Each row comes from the steps of one path. Every step used is in the known rows, and no mark comes twice. Write the path behind each row, first mark first.
Known rows:
bopivot-dekup-sufa: [  2.4  -8.1  19.1   4.3  32.1   2.9 -12.0  -6.1   1.4  28.0  -7.7 -25.0
   3.6   8.7   8.0 -16.4   9.0  11.0  14.1  11.0]
sufa-zanivi-bopivot: [ 19.2 -15.7 -46.4  -9.4  15.8  24.6  13.3   7.2  -4.2  -5.3  22.3 -17.1
   5.3 -28.8  40.3   4.4  30.1 -29.0  -5.0  -8.4]
ruboka-zanivi-bopivot-kiga-sufa-sabo: [ 29.1  -5.9 -27.3  -6.2  14.4 -27.8   1.0   5.7  14.1 -16.8   6.9 -12.1
 -12.1 -10.6  37.4 -19.7  19.9 -30.7   4.3 -26.9]
kiga-ruboka-dekup: [ 27.1   5.0 -12.6  12.1  31.0   4.6 -18.4 -33.7  21.8  -1.8  11.1  -1.4
  13.5 -10.9  41.1  -8.7  18.2  19.1  -0.4 -14.7]
zanivi-bopivot: [ 33.6  -7.6 -27.2  -3.0  14.8   3.7  -5.1 -13.7  -3.9  12.1  16.4  -9.9
   5.5 -19.0  20.4  -5.3  23.8 -13.2  -4.3  -9.8]
sufa-zanivi-bopivot-kiga-ruboka-dekup: [ 23.4   1.1 -35.9  -1.8  21.7   4.8   5.1 -21.1  19.6 -34.9  28.9 -24.3
   0.5 -36.6  53.9   7.2  28.8  -0.5 -10.3 -39.3]
kiga-ruboka-dekup-sufa-zanivi-bopivot: [ 36.7  -6.0 -25.6   7.0  40.1  25.8  -0.4  -9.7  24.1 -18.4  14.7 -27.9
  23.9 -35.3  69.5  -9.1  38.4 -18.9  -4.0 -26.5]
bopivot-zanivi: [ 19.0  -9.8 -30.2  11.6  13.2  10.2   4.2 -10.5  -5.7  15.6   5.9 -11.2
   9.4  -1.3  28.2   6.1  12.4 -26.4  -8.9  27.1]
dekup-ruboka-zanivi-bopivot: [ 46.4   9.1 -34.5  11.2  26.2  -1.3  10.0 -23.4  12.8  -3.9   8.1  12.0
  19.4 -12.3  38.0  -7.6  31.7 -21.6 -16.5 -22.2]
ruboka-kiga-sufa-zanivi-bopivot: [ 12.9  -9.1 -36.5   1.8  12.1  11.3   6.7 -19.6  22.4  -4.0  13.4 -28.3
   0.7 -43.5  30.9  -6.3  24.2 -40.1   1.0 -21.7]
dekup-ruboka-kiga: [  1.2  11.3  -7.8  24.2  26.4   3.6  -2.9 -48.0  17.9   4.9  -4.4   1.7
  12.2 -16.0  -6.3   0.4   7.5 -13.1 -22.9  -8.8]
sufa-zanivi-bopivot-dekup-ruboka: [ 24.1  -2.5 -31.1  -3.6  35.1  19.9  11.3  -5.3   6.1  -8.6  21.9 -21.8
  12.2 -13.0  41.0 -12.6  37.6   5.3  -6.7 -11.1]
bopivot-kiga-sufa: [ 12.1  -2.2   2.3   8.3   8.6 -25.8  -6.6 -24.7  10.4   8.0  -1.9 -40.0
  -9.0 -19.7   3.2  -7.2  -8.9  -2.1  11.4  -0.3]
bopivot-zanivi-sufa-sabo: [ 24.5 -10.3 -31.0   5.5  39.7   4.3   2.7  22.5   5.5  -6.6  -3.5 -13.0
  10.4  21.0  25.2 -16.1  12.0 -58.9  -8.1  35.5]
dekup-sufa-zanivi-bopivot-kiga-ruboka: [ 23.1  -6.5 -23.0  -5.9  22.4  -0.8  14.6 -14.3   6.3 -39.2  -0.2 -45.7
   7.3 -45.3  28.7  12.7  20.5 -31.0 -18.9 -23.0]
sufa-sabo: [  3.7 -15.9 -18.2  -0.5  24.1  10.2  -7.4   9.6  -4.5  -0.8   3.2   6.5
   0.3   3.9  18.8 -14.3  12.4 -17.2  -7.0   8.8]
dekup-ruboka: [ 21.8   4.7 -11.1  17.5  30.0   6.1  -1.3 -28.6   6.7   3.6  -1.0  -5.3
  19.9 -10.1  10.7  -7.2  10.2  -1.8 -14.5   6.4]
kiga-sufa-zanivi-bopivot: [ 32.2 -15.3 -41.6  -4.5  15.9  12.6   6.5   0.9  10.6  -4.4  16.9 -36.2
   6.5 -35.5  46.6 -15.7  24.7 -31.9  10.3  -8.6]
ruboka-dekup: [ 10.7  -1.1  -5.9  14.8  26.4  12.2 -16.6 -17.9  11.6  25.9  17.4  -3.3
   4.4  -1.0  30.7 -15.1  13.3   9.0  10.6  -7.7]
ruboka-kiga-sufa: [  1.6  -1.9  -4.4  14.2  12.2  -6.6 -11.7 -37.5  22.4  17.2  -4.7 -17.1
  -2.1 -21.3   3.3 -10.9   1.4 -15.4   6.9  -5.1]
dekup-ruboka-zanivi: [ 23.8   9.5 -22.3  19.1  28.2   0.8   9.2 -20.9  15.1  -0.4  -4.6  15.0
  16.6  -0.1  25.3  -4.6  15.1 -13.1 -13.1  -5.3]
kiga-ruboka: [ 23.2  -0.6 -22.6   1.9  20.6  -0.5  -7.7 -27.4   7.9 -13.8  -1.2  -4.4
  12.4 -17.3  20.6   1.6  11.3   4.0 -11.4  -0.5]

Write each row's path:
[ 25.8  17.7  -5.1  12.7  51.5 -15.9   5.1  -8.2  30.6  -2.0  -8.9  -3.6
  14.0  32.3  13.1 -25.4  12.2  -0.1   8.9   2.8] -> bopivot-dekup-ruboka-zanivi-sufa
[ 40.9   1.3 -10.4  -4.5  33.9 -14.2  -3.3 -16.1  17.8  -8.5  -2.0  -7.9
  12.7  -2.6  44.4 -12.1  36.3   3.4   0.8 -24.0] -> kiga-ruboka-zanivi-bopivot-dekup-sufa
[ 31.1   9.7  -0.3  11.0  32.5 -14.5 -11.9 -51.3  33.8   9.1   8.9 -24.5
   8.5 -18.3  17.0 -28.4  22.8   8.7   1.7 -25.8] -> zanivi-bopivot-dekup-ruboka-kiga-sufa
[ -5.6 -15.8  12.7  -0.8  40.6   5.2 -16.4  16.6  -0.5  12.1  -7.6 -13.5
  -0.6  19.2  18.7 -31.4  15.9   0.5   8.5  14.3] -> bopivot-dekup-sufa-sabo
[ 20.1 -17.5 -25.1  -0.5  25.9  24.6   9.8   7.3  -1.3  -0.4   6.6 -33.4
  13.1 -34.3  35.5  -4.2  28.1 -43.8  -3.6  -3.3] -> dekup-sufa-zanivi-bopivot
[ 11.8  -7.4  -8.2   7.6  28.7  14.1   5.1  -5.5  11.3  -2.0  18.9 -44.9
  -0.1 -28.9  40.6  -3.1  21.1 -23.1   2.9 -27.8] -> ruboka-dekup-sufa-zanivi-bopivot-kiga
[ 23.5   4.2 -33.6   3.1  19.0  -7.6   2.4 -21.0  15.6 -17.7  -6.6  15.3
   9.6  -6.4  34.1   4.4  19.0  -5.1  -9.6  -9.9] -> kiga-ruboka-zanivi
[  2.1  -0.3  -3.2  14.6  33.4   8.1   1.9 -17.5  22.7 -26.8   0.3 -37.8
   8.6 -28.4  38.1   3.5  10.4  -4.6  -5.5 -18.5] -> bopivot-kiga-ruboka-dekup-sufa-zanivi
[  8.6 -12.0 -16.5  -2.4  19.7   8.2  16.0   0.6  -3.2 -11.8   6.4 -47.8
  -1.2 -35.9  18.4   9.2  16.0 -38.4  -6.8 -14.1] -> dekup-sufa-zanivi-bopivot-kiga
[ 34.8  -4.7 -39.1  -1.5  12.3  -2.3   4.6  -6.6   3.3   7.4  13.7  10.3
   4.2  -7.8  34.8  -1.3  29.6 -25.0  -1.5 -19.6] -> ruboka-zanivi-bopivot
[ 24.1 -11.6 -19.6  10.2  36.0  32.5   0.3   3.5  14.3  11.4  20.2 -30.7
  14.3 -24.5  56.5 -14.1  34.2 -30.0   7.3 -18.7] -> ruboka-dekup-sufa-zanivi-bopivot
[ 35.2   1.3 -21.2   2.4   6.0 -34.4   4.8 -19.6  17.0  -1.3   6.8 -24.3
  -8.2 -20.6  25.8  -8.7  10.8 -17.6  11.1 -28.6] -> ruboka-zanivi-bopivot-kiga-sufa
[ 15.8  -7.3 -15.9  -3.2  41.5  -0.9  -6.6  20.2  10.9  -8.1  -5.5  -9.7
   4.2  17.2   5.1 -23.5   6.7 -37.4   2.8  16.4] -> zanivi-sufa-sabo
[  9.3 -14.4 -33.3 -16.4  22.4  19.2   6.2   8.2  -4.1   3.6  27.5 -19.7
  -2.0 -10.7  42.5  -7.9  33.0   3.1   8.2  -9.6] -> sufa-zanivi-bopivot-dekup
[ 12.3   8.6 -24.5   2.0   9.5 -29.7   6.6 -28.2  13.4 -29.2  -6.3   1.0
  -4.1 -11.7  15.9  16.4   7.5   0.5 -12.5 -21.7] -> bopivot-kiga-ruboka-zanivi
[ 32.3  -2.5 -25.7  11.3  30.4  -1.1   6.5  -0.9   9.5   8.8  -2.3 -27.8
  14.4   8.7  14.2  -2.8   4.6 -45.5  -1.5  35.2] -> bopivot-zanivi-sufa
[  5.4 -11.3 -37.5 -12.3   8.0   4.3  16.2  -2.2  -7.2 -16.2  21.5 -31.4
  -9.2 -33.3  21.7  14.7  18.2 -24.0  -8.1 -18.7] -> sufa-zanivi-bopivot-kiga
[  9.9 -13.5 -28.9   4.4  15.8  15.8   5.1   3.6  11.9  -1.9   3.7 -31.5
   5.1 -25.4  37.3 -10.8   9.0 -19.7  12.5   9.4] -> kiga-sufa-zanivi
[ 11.5   9.3  -3.1  10.4  22.8 -15.1 -13.2 -40.0  19.9 -14.8  10.0 -14.0
   0.7 -15.3  23.1   2.6   5.7  23.3  -3.7 -23.3] -> bopivot-kiga-ruboka-dekup
[ 34.7   2.6 -23.0  -9.9  11.3 -22.4  -1.8 -36.9   4.9 -27.6   9.9 -21.8
   1.0 -32.4  14.0  11.8  15.8  -1.7 -16.8 -28.7] -> zanivi-bopivot-kiga-ruboka
[ 41.0   2.3 -32.7 -11.6  22.9 -16.1  -0.6 -19.9  15.0 -13.9  12.5   9.1
   4.8   0.0  48.3  -8.9  38.0  17.9   0.8 -29.3] -> kiga-ruboka-zanivi-bopivot-dekup
[ 42.1   6.3   4.8  10.1  34.5 -15.3 -13.1 -40.1  22.5 -14.0   7.7 -34.7
   8.6 -29.9  32.0  -4.7  19.4  -1.3  -7.1 -39.8] -> zanivi-bopivot-kiga-ruboka-dekup-sufa
[  4.1   2.2 -26.8   2.3  33.1  17.9   8.7 -26.9  17.7  -7.3  19.1 -14.7
   5.8 -20.0  27.1  -6.0  35.5  -3.9 -16.1 -23.2] -> sufa-zanivi-bopivot-dekup-ruboka-kiga
[ 22.3  10.0 -11.4   5.4  60.3 -12.4   3.8  14.3  28.4 -16.4  -9.7   7.2
  10.4  41.5  24.4 -36.7  18.6 -10.4   2.1   6.7] -> bopivot-dekup-ruboka-zanivi-sufa-sabo
[  5.0 -15.8   0.7   5.2  36.0  14.4  -9.6  13.5  -2.3   3.9 -12.7  -9.5
   8.2  -0.2  16.1 -20.6  11.8 -29.7  -5.8  13.9] -> dekup-sufa-sabo
